Each row was made from one small tree. The marks that hang from a mark follow it in brackets, in alphabetical order. Every link used is in the known rows. Write each row's tree.
Known rows
sazu(nasuk): [ 13 -27 -22   5  -3  25   0   2 -15 -19   1   7  28  -1  21  14  -4 -23
  25  -1  14  -9  23  26  28  13 -28 -17 -10  -3 -23  25  36   3  -8 -16
  -5  22 -14   7  -9  -1 -37   7  -5  -1 -21  28   5   7 -17  11  -2  13
  11   5   0 -29   1  22]
nasuk(sazu(bisaner levozu)): [ 39 -13 -31  27  29  17  -9  -7 -31 -14  -5   1  22  11  16  21  22 -17
  24   1  22 -21  24  19  28  -2 -12 -16 -20  10 -34  22  26   8  -7 -19
  -7  22 -57  -3 -18 -12 -24  20 -14  22 -33  -8  -4  11   3  21  -3  20
  -6  -5  -9 -32 -15  33]
bisaner(pepuv piru): [ 26 -20 -15  -4  21  25  -9 -16 -28 -31  -1  23  41   4  10   6  -2 -17
  21  -1   4  14  25  20  26  26 -25 -23 -12  -2 -25  23  20 -19   0 -12
 -22  29 -19  35 -11  -9 -33  22   4  -1  -2  31  11   5 -20   4  -4   0
   9   6   5 -20   9  22]
bisaner(piru): [ 23 -13 -15  -3   6  17  -2  -9 -17 -30  -2  27  43   4   6   6  -1 -25
  27  -2   6  11  26  19  30  19 -29 -18  -3  -6 -17  29  19  -8  -8 -12
 -18  23 -18  31 -10 -11 -36   1   3   2  -2  30  12  18 -15   0  -1  -2
  10  14   0 -31   2  26]
nasuk(sazu(bisaner levozu(rasas))): [ 40 -14 -25  32  24  19  -8  -2 -30 -14  -7  -4  19   8  20  23  29  -9
  27  -2   6 -21  16  17  21  -2  -5 -16 -18   7 -33  18  26  17 -13 -18
   0  18 -47  -5 -12 -13 -26  23 -12  27 -39 -15  -3   2   4  25  -4  34
  -5   3  -9 -25 -23  39]
sazu(levozu(pepuv(bisaner(piru))) nasuk): [ 30 -32 -46  25  23  34  -9  -8 -15 -39   0   5  25 -46  40   7  18 -25
  17  -6  17   8  25  14   2  -2 -14 -23  -2  10 -26   5  -2 -11  11 -11
   6  37 -23   9  -9   0 -23  15   1   2   0  14   5  -9   3   1 -13  13
   1  13   3 -28   4  19]
levozu(rasas): [ 23 -18   0  -1   1  14   0   1 -18 -27  -6   8  40   8  10  16   7 -13
  26  -6  -3  -9  13  20  25  15 -19 -22 -10  -2 -19  25  35  14 -12 -14
  -3  21 -16  24  -3  -4 -39  14  -3   3 -30  17   8   3 -13  12  -3  18
  10  11   4 -24  -7  35]
bisaner(pepuv(levozu) piru sazu(nasuk)): [ 33 -43 -19  17   9  27 -18 -18 -21 -42   1  23  20   2  42   4 -19  -9
  27  18   3  26  23  20   3  13 -24 -20  -3  -3 -34  21  18 -26   1  -6
  -8  29 -16  19  -4 -20 -48  23   9 -32   4  40  -5   3 -18  -2 -13   8
  12  -5   1   5  17  14]
rasas(bisaner(pepuv(levozu(sazu)) piru)): [ 29 -32  24  11  13  21 -25 -21 -28 -27  -2  29  41  18  24   0 -11  -8
  16  14  -6  27  31  16   8  43  -1 -29 -10  -5 -23  21   2 -21   1   0
  -9  42 -22  28  -4 -11 -20  23   9  -9  -3  44  12 -14  -9 -10  -8   8
  11   3 -11 -13   3  25]
pepuv(levozu): [ 31 -29   4   1   9  13  -5 -11 -22 -32  -5  22  43  16  19  11  -1 -16
  25   8  12  -7  19  16  25   9 -21 -25  -4  -2 -24  28  19  -1  -6 -12
  -2  34 -30  29 -12  -6 -37  10  -2 -13 -23  27   6   4  -9   9   0  10
  14   6  -7 -28   3  19]
pepuv(bisaner(piru) levozu(sazu(nasuk))): [ 38 -41 -17  28  -1  23 -13  -4 -11 -21   3  19  26  -4  52  -3  -1 -19
  29  10   1  17  36  18  -4  -1 -16 -22   7   0 -22  16 -16  -5  -4  -3
  12  24 -19  10  -4 -13 -13   3   7 -13   3  43  10  -3   3 -12 -11  10
  23   8  -3 -24  18  17]
bisaner(pepuv(levozu(rasas sazu(nasuk)))): [ 27 -50  -1  16   1  28 -14   0 -14 -18   2   1  18   8  46  11  -2  -6
  26  13 -10   5  12  19   2  15  -6 -27  -5  -1 -28  11  22   4 -14  -4
  14  31 -15   0  -4  -4 -20  27   0 -10 -29  30   5 -13  -5   9 -13  28
  20   4   3  -6   3  23]
levozu(pepuv): [ 20 -21  -7  -7  16  20 -10  -6 -15 -40  -4  13  38  -8   7  14   9 -30
  18  -5  21  -6  15  26  27  14 -21 -25  -8   0 -22  20  27  -1   1 -13
  -2  40 -28  24  -8   8 -35  21  -6  -7 -27  16  14   9  -9  17  -3  10
   6  12  -1 -36  -2  29]
sazu(levozu(pepuv rasas) nasuk): [ 20 -34 -20  16  11  34  -4   7 -12 -31  -1 -10  20 -36  31  21  18 -19
  19  -6   9  -8   6  19  10   4  -6 -18  -7   5 -25   1  31  10  -4 -13
  11  35 -20  -3  -7   2 -35  20  -6   7 -29  -5   1  -5  -3  16 -13  33
  -3  14   4 -19 -14  27]
sazu(bisaner levozu): [ 33 -16 -27  16  18   8  -2  -8 -30 -18   1  -1  28   4   9   9  16 -18
  24  -4  18 -18  20  19  27   1 -10 -18 -12   8 -31  21  29   3  -3 -20
 -11  28 -50   6 -15  -5 -27  19  -1  12 -28 -12   8   5   0  20  -6   7
  -3   3   3 -32 -16  26]
pepuv(levozu(rasas sazu(nasuk))): [ 26 -42   4  20 -13  22  -6   6  -5 -16   1   5  19   4  42  12  -1 -11
  29  12  -8   1  14  17   7   5 -10 -22   2  -5 -22  16  15  15 -19  -4
  15  24 -14  -3  -5  -7 -23   9  -3 -10 -29  27   8  -1  -1   7 -11  31
  19   9  -3 -18  -1  26]
bisaner(piru sazu(nasuk)): [ 24 -26 -33  13 -10  19  -9  -7 -10 -36   3  21  22  -8  21  -1 -15 -23
  30   6   6  19  30  25  20  10 -27 -11  -8  -8 -24  28  26 -11  -7 -10
 -16  14  -8  15  -2 -19 -50   2   7 -18   3  37   2  20 -19  -1  -9   4
  11   4  -1 -11   7  23]
bisaner(pepuv(levozu(sazu)) piru): [ 37 -37  -2   7  16  20 -17 -16 -18 -25   3  24  33  12  27   1  -5 -14
  25  13  -4  25  24  16   9  21 -13 -28  -2  -5 -24  20   2 -19 -10  -2
  -8  41 -30  26  -9 -12 -21  22   7 -13  -4  38  10   1  -6   0 -11   1
  12   6   0 -17   8  19]
sazu(bisaner(pepuv piru) nasuk): [ 21 -23 -35  17  21  27  -7  -7 -31 -21   2   8  15  12  30   4   6 -17
  24  -1   6   7  28  25  13  20 -22 -18  -7   6 -33  16  21 -14   5 -13
 -16  20 -16   4 -11  -5 -24  22   8   7  -8  13  12  -1 -22   6  -8   5
   4   2  12 -20   7  20]
piru(bisaner(pepuv sazu(levozu nasuk))): [ 31 -32 -39   9   4  21 -15 -16 -36 -32   5   2  17 -19  29   9 -20 -17
  21   3  13  -9  14  23  17   8  -6 -23 -30  -1 -54  21  50 -11  -2  -7
 -18  27 -14   7  -5 -11 -47  30   0 -12 -19  30 -12   6 -16  16 -12  19
   2 -13   5   9   4  22]
sazu(bisaner levozu(pepuv rasas) nasuk): [ 20 -29 -27  28  19  25  -1   5 -20 -30  -3 -21   7 -22  35  17  33 -17
  20  -5  10 -16   7  17   4  -1  -2 -20  -3  11 -33   1  28  11   1 -15
   9  33 -30 -16  -7   4 -24  28  -5  15 -35 -23   8  -7  -5  21 -15  30
 -13  12   7 -24 -19  27]
sazu(bisaner(piru) levozu(rasas) nasuk): [ 28 -21 -39  29   7  25   0   0 -25 -18   1  -5  12 -10  32  12  25 -15
  30  -2  -7   0  19  14   6   5 -11  -9  -1   6 -28   9  21   5  -7 -12
  -2  11 -19  -3  -9 -12 -25   7   4  20 -13 -13   6   3  -8   9 -13  19
  -6  14   8 -22 -15  24]
levozu(pepuv rasas): [ 20 -22   5  -2  13  23  -4  -2 -15 -41  -7   5  35  -9  11  18  16 -21
  19  -9   6  -5   5  22  19  16 -14 -28  -6   0 -17  14  26   9  -4 -10
   6  35 -20  18  -2   6 -37  22  -6  -2 -32   9  13  -1  -8  15  -3  22
   7  21   3 -27  -5  33]

Which tree is each row?
[ 32 -44  -3  29 -10  21 -11   3 -12 -20  -1   5  23   0  54   7   6  -8
  30   5  -7  -5  20  14  -4  -5  -5 -27   0   5 -25  14  -2  16 -12  -4
  26  23 -17  -2   2  -4 -16  14  -1 -12 -24  32   8 -14   7   2  -9  31
  24   9  -3 -18   7  22]
pepuv(bisaner levozu(rasas sazu(nasuk)))
[ 40 -23 -33  25  45  25 -13 -11 -39 -15  -4   2  21  11  20  20  19 -10
  20   1  18 -19  22  22  24   2 -11 -20 -25  12 -40  18  28  -3   0 -20
 -11  33 -59  -4 -17  -9 -22  39 -12  21 -33  -4  -5  -3   1  24  -5  21
  -8 -11  -5 -21 -11  27]
nasuk(sazu(bisaner(pepuv) levozu))
[ 23 -16 -34  18   5  20  -3  -1 -19 -23   1  12  15  11  26   4   9 -24
  29  -2   6   6  32  23  17  13 -25 -13   0   3 -26  21  17  -3  -3 -14
 -11  15 -14   4 -10  -8 -27   2   6   8  -6  11  13  11 -19   2  -4   4
   3   7   6 -33   5  23]
sazu(bisaner(piru) nasuk)
[ 27 -33 -13  25  -1  12  -7   1 -15 -12   3   3   9  20  40   4   3 -19
  27  12   9  -3  26  20   8   2 -10 -19   0   2 -31  19  11   5 -11  -9
   9  27 -34 -14 -10  -2 -11  12   2  -7 -29  14  11   3   0  12 -11  14
  15  -1  -2 -32  -1  20]
pepuv(levozu(sazu(bisaner nasuk)))
[ 32 -25 -15  17  28  32 -11   0 -19 -33  -9   0  28 -25  19  30  27 -16
  16  -1  12 -10   7  17  23   0  -6 -21 -16   7 -24   9  26  10  -8 -11
   8  38 -39   4 -10  -6 -29  26 -16  15 -36  -3  -7   4   5  21  -6  38
  -5  11 -15 -22 -19  37]
nasuk(sazu(levozu(pepuv rasas)))
[ 37 -25 -31   7  20  19 -18 -22 -25 -40   3  21  31 -18  12   1  -6 -13
  22   7   5  18  22  19  16   9 -16 -18 -18  -2 -32  22  27 -27   2 -12
 -24  30 -36  28  -5 -18 -50  27   8 -12   0  21  -5   9 -10   9 -17  -1
  -2  -4   1   5  -1  24]
bisaner(pepuv piru sazu(levozu))
[ 23 -10   6   7  -6   7 -20 -19 -28 -42  -5  32  43   8   2  -1 -16 -16
  22   4   2  21  35  22  24  35 -13 -19 -19 -12 -21  33  19 -19   0  -9
 -19  22 -15  33   3 -16 -46   6   8 -16   0  36   5  10 -16 -10  -7   4
   7   4 -12 -11   1  34]
rasas(bisaner(piru sazu))
[ 32 -35   9   6  19  29 -11 -17 -29 -39  -8  23  39  13  32  10   6  -7
  26   9 -12  13  14  11   8  21 -18 -25  -1   1 -25  18  11 -12  -6  -3
  -4  32 -15  39  -6 -17 -35  21   8  -5  -9  27   7  -8 -21   2  -5  15
   9  13   2  -6   6  22]
bisaner(pepuv(levozu(rasas)) piru)
[ 40 -28   1  21  29  21 -10 -16 -36 -34  -7  14  24  27  34   8  18  -3
  29   6 -11   7  17  12   1  19 -11 -25   4   8 -32  15   7  -8  -1  -4
  -5  28 -24  26  -6 -13 -27  27  10   2 -17   4  12 -11 -18   5  -6  16
   2  11   6 -12  -1  23]
sazu(bisaner(pepuv(levozu(rasas)) piru))
[ 27 -25 -32  21  12  26 -16  -5 -18 -11   7   6   8   9  29  -1   5 -22
  25   2   1  14  32  28   7  17 -11 -18  -7   3 -32  15  13 -10  -5  -8
 -12  24 -22  -8  -6  -7 -11  23   9   6 -11  19  15   1  -9   6 -13   6
   9   3  14 -22   7  26]
levozu(sazu(bisaner(pepuv piru) nasuk))
[ 37 -22 -21  13  17  15 -20 -15 -17 -61  -6  24  35 -21  20  -2   4 -25
  21  -4  11  18  24  19   5   2 -14 -29  -9   0 -23  21  -4 -21   8  -9
  -6  31 -25  33   3  -8 -41  22   6 -28  -1  31  11   4  -1  -2 -10   4
  11  10  -3 -19  14  27]
levozu(pepuv(bisaner(piru sazu)))
[ 40 -14 -38  25  41  27 -11 -11 -25 -32  -7   7  19 -13  18  16  33 -26
  19   1  22   3  25  21  17   3  -4 -17  -6   8 -30  10   3  -9   2 -14
  -6  35 -50   4 -16 -12 -18  21  -7  20 -16 -12   2  14   2  15  -7  15
 -12   8 -10 -38 -15  31]
nasuk(sazu(bisaner(piru) levozu(pepuv)))
[ 27 -26  -1  11  18  22  -8  -3 -20 -47  -8   8  41 -12  23  12  23 -17
  19 -13   5 -10  12  18   8   5  -9 -36  -9   6 -21  13   6   9   4  -9
  13  30 -21  21   3   6 -28  26  -5  -5 -30  15  16 -15   1   9  -4  26
  12  19   1 -27   2  31]
levozu(pepuv(bisaner) rasas)
[ 36 -20 -32  10   4  10 -10 -17 -18 -38   2  19  31 -18   7   2  -5 -19
  25   6   6  16  23  17  21   5 -16 -14 -13  -5 -25  26  24 -17  -6 -14
 -20  22 -36  24  -7 -23 -49   9   7 -10   0  17  -1  16  -7   5 -12   1
   0   2  -3  -9  -8  26]
bisaner(piru sazu(levozu))
[ 37 -27 -10  15  33  17 -10 -23 -40 -34  -6  23  29  29  28   3   9 -12
  25  10   3   9  23  15  11  14 -15 -26  -2   6 -34  20   3 -18   6  -7
 -12  36 -34  28 -13 -13 -26  25  13  -4  -8  15  12  -6 -18   3  -4   3
   2   4   4 -24   7  16]
sazu(bisaner(pepuv(levozu) piru))
[ 25 -30 -19  25   6  22 -11   6 -19  -8   3 -11   3  14  33   8   9  -9
  27  -1  -8  -5  18  27   6  14  -5 -23 -11   3 -32  10  30  11 -13 -11
   3  18 -19 -15  -1   1 -13  35   1   7 -34   8  14 -11  -5  18 -13  26
   9   2  13 -12  -3  34]
levozu(rasas sazu(bisaner(pepuv) nasuk))
[ 23 -38 -12  23   1  27 -10   9  -5 -29   1  -2  19 -24  41   8  19 -20
  20  -8   0  -1  15  25  -4   1  -4 -29  -6   2 -19   5   4  15  -7  -6
  22  28 -12  -7   4   9 -15  26  -4  -6 -32  22  15 -14  12   6 -14  32
  17  15   3 -26   4  33]
levozu(pepuv(bisaner) rasas sazu(nasuk))
[ 17 -16   8   1  20  27 -18 -21 -36 -32  -4  27  47  12   9   5  -7 -11
  16  -1   1  14  34  19  24  49 -17 -27 -22  -4 -24  25  21 -21   7  -9
 -21  34 -12  36  -5  -6 -31  17   5   6  -3  34   9  -8 -24  -6  -1   6
   7   3  -2 -18   4  27]
rasas(bisaner(pepuv piru))
[ 33 -24 -15   9  16  19 -17  -8  -9 -38   0  19  37 -23  19  -5  14 -30
  19  -7   7  19  27  22   5   6  -9 -32  -1  -1 -16  16 -17 -10   1  -5
   4  36 -26  18  -3  -1 -14  18   4  -9  -8  30  22   0   9  -2 -11   5
  14  16  -2 -38  11  31]
levozu(pepuv(bisaner(piru)) sazu)
[ 23 -36  23  24 -16  16 -16  -7 -23 -36  -7  12  27  12  39   8 -14   1
  23  15  -4   6  15  16   4  26  -5 -23 -14  -4 -26  23  27   0  -6  -5
  10  22  -4   8   8 -13 -46  12   2 -24 -21  31  -5 -13 -17  -3  -9  32
  11   0 -13   3  -5  29]
pepuv(levozu(rasas(bisaner(sazu(nasuk)))))
[ 44 -23  -9  17  10  10 -13 -11 -21 -22   1  17  23  24  23  -4  10 -21
  29  10  -2  15  32  15   7  10  -6 -21   7  -2 -25  23  -7  -6 -11  -3
  -4  30 -38  17 -11 -15 -13   9  10  -5  -9  16  18   9  -3   3  -7   2
  12  10  -3 -36  -1  25]
pepuv(levozu(sazu(bisaner(piru))))
[ 27 -21 -19  22  -6  19 -14 -13 -22 -32   1  12  27 -19  22   3 -14 -14
  20   8   6  18  31  19  15  27 -11 -12 -19  -6 -28  22  28 -18   3 -15
 -16  20 -18   7  -1 -21 -47   5   7  -6   8  23  -7   4 -12  -7 -11  14
   0  -4  -9  -4  -9  27]
rasas(bisaner(piru sazu(levozu nasuk)))
[ 21 -13  26   6   2  24 -19  -7 -14 -36  -4  15  36 -11  10   5  11 -18
  16  -4 -10  24  22  20   6  44   6 -26  -7  -9 -10  10   4  -5  -6   0
   1  35  -8  18   4  -1 -17  11   6   4 -15  21  17  -3  -3  -3  -9  20
   6  22  -9 -25 -11  44]
levozu(pepuv rasas(bisaner(piru)) sazu)
[ 27 -43  -7  14 -11  20 -10   1  -5 -14   5   9  24   4  36   7  -7 -17
  25  15   7   3  23  23  13   5 -13 -21   0  -6 -23  20  18   5 -15  -6
   9  31 -25  -2  -9  -6 -20   7  -1 -15 -22  33   7   4  -2   8 -10  13
  19   4  -8 -28   4  22]
pepuv(levozu(sazu(nasuk)))
[ 32 -11 -10  18   1  10  -7   0 -14 -17   0   8  20  16  15   1  18 -18
  32  -2 -14  13  24  20   9  15  -3 -17   1  -4 -18  17   7   6 -17  -4
  -9  14 -23   9  -3  -9 -15  11   8  12 -18   6  23  10  -1   6 -10  11
   9  17   4 -30  -8  40]
levozu(rasas sazu(bisaner(piru)))
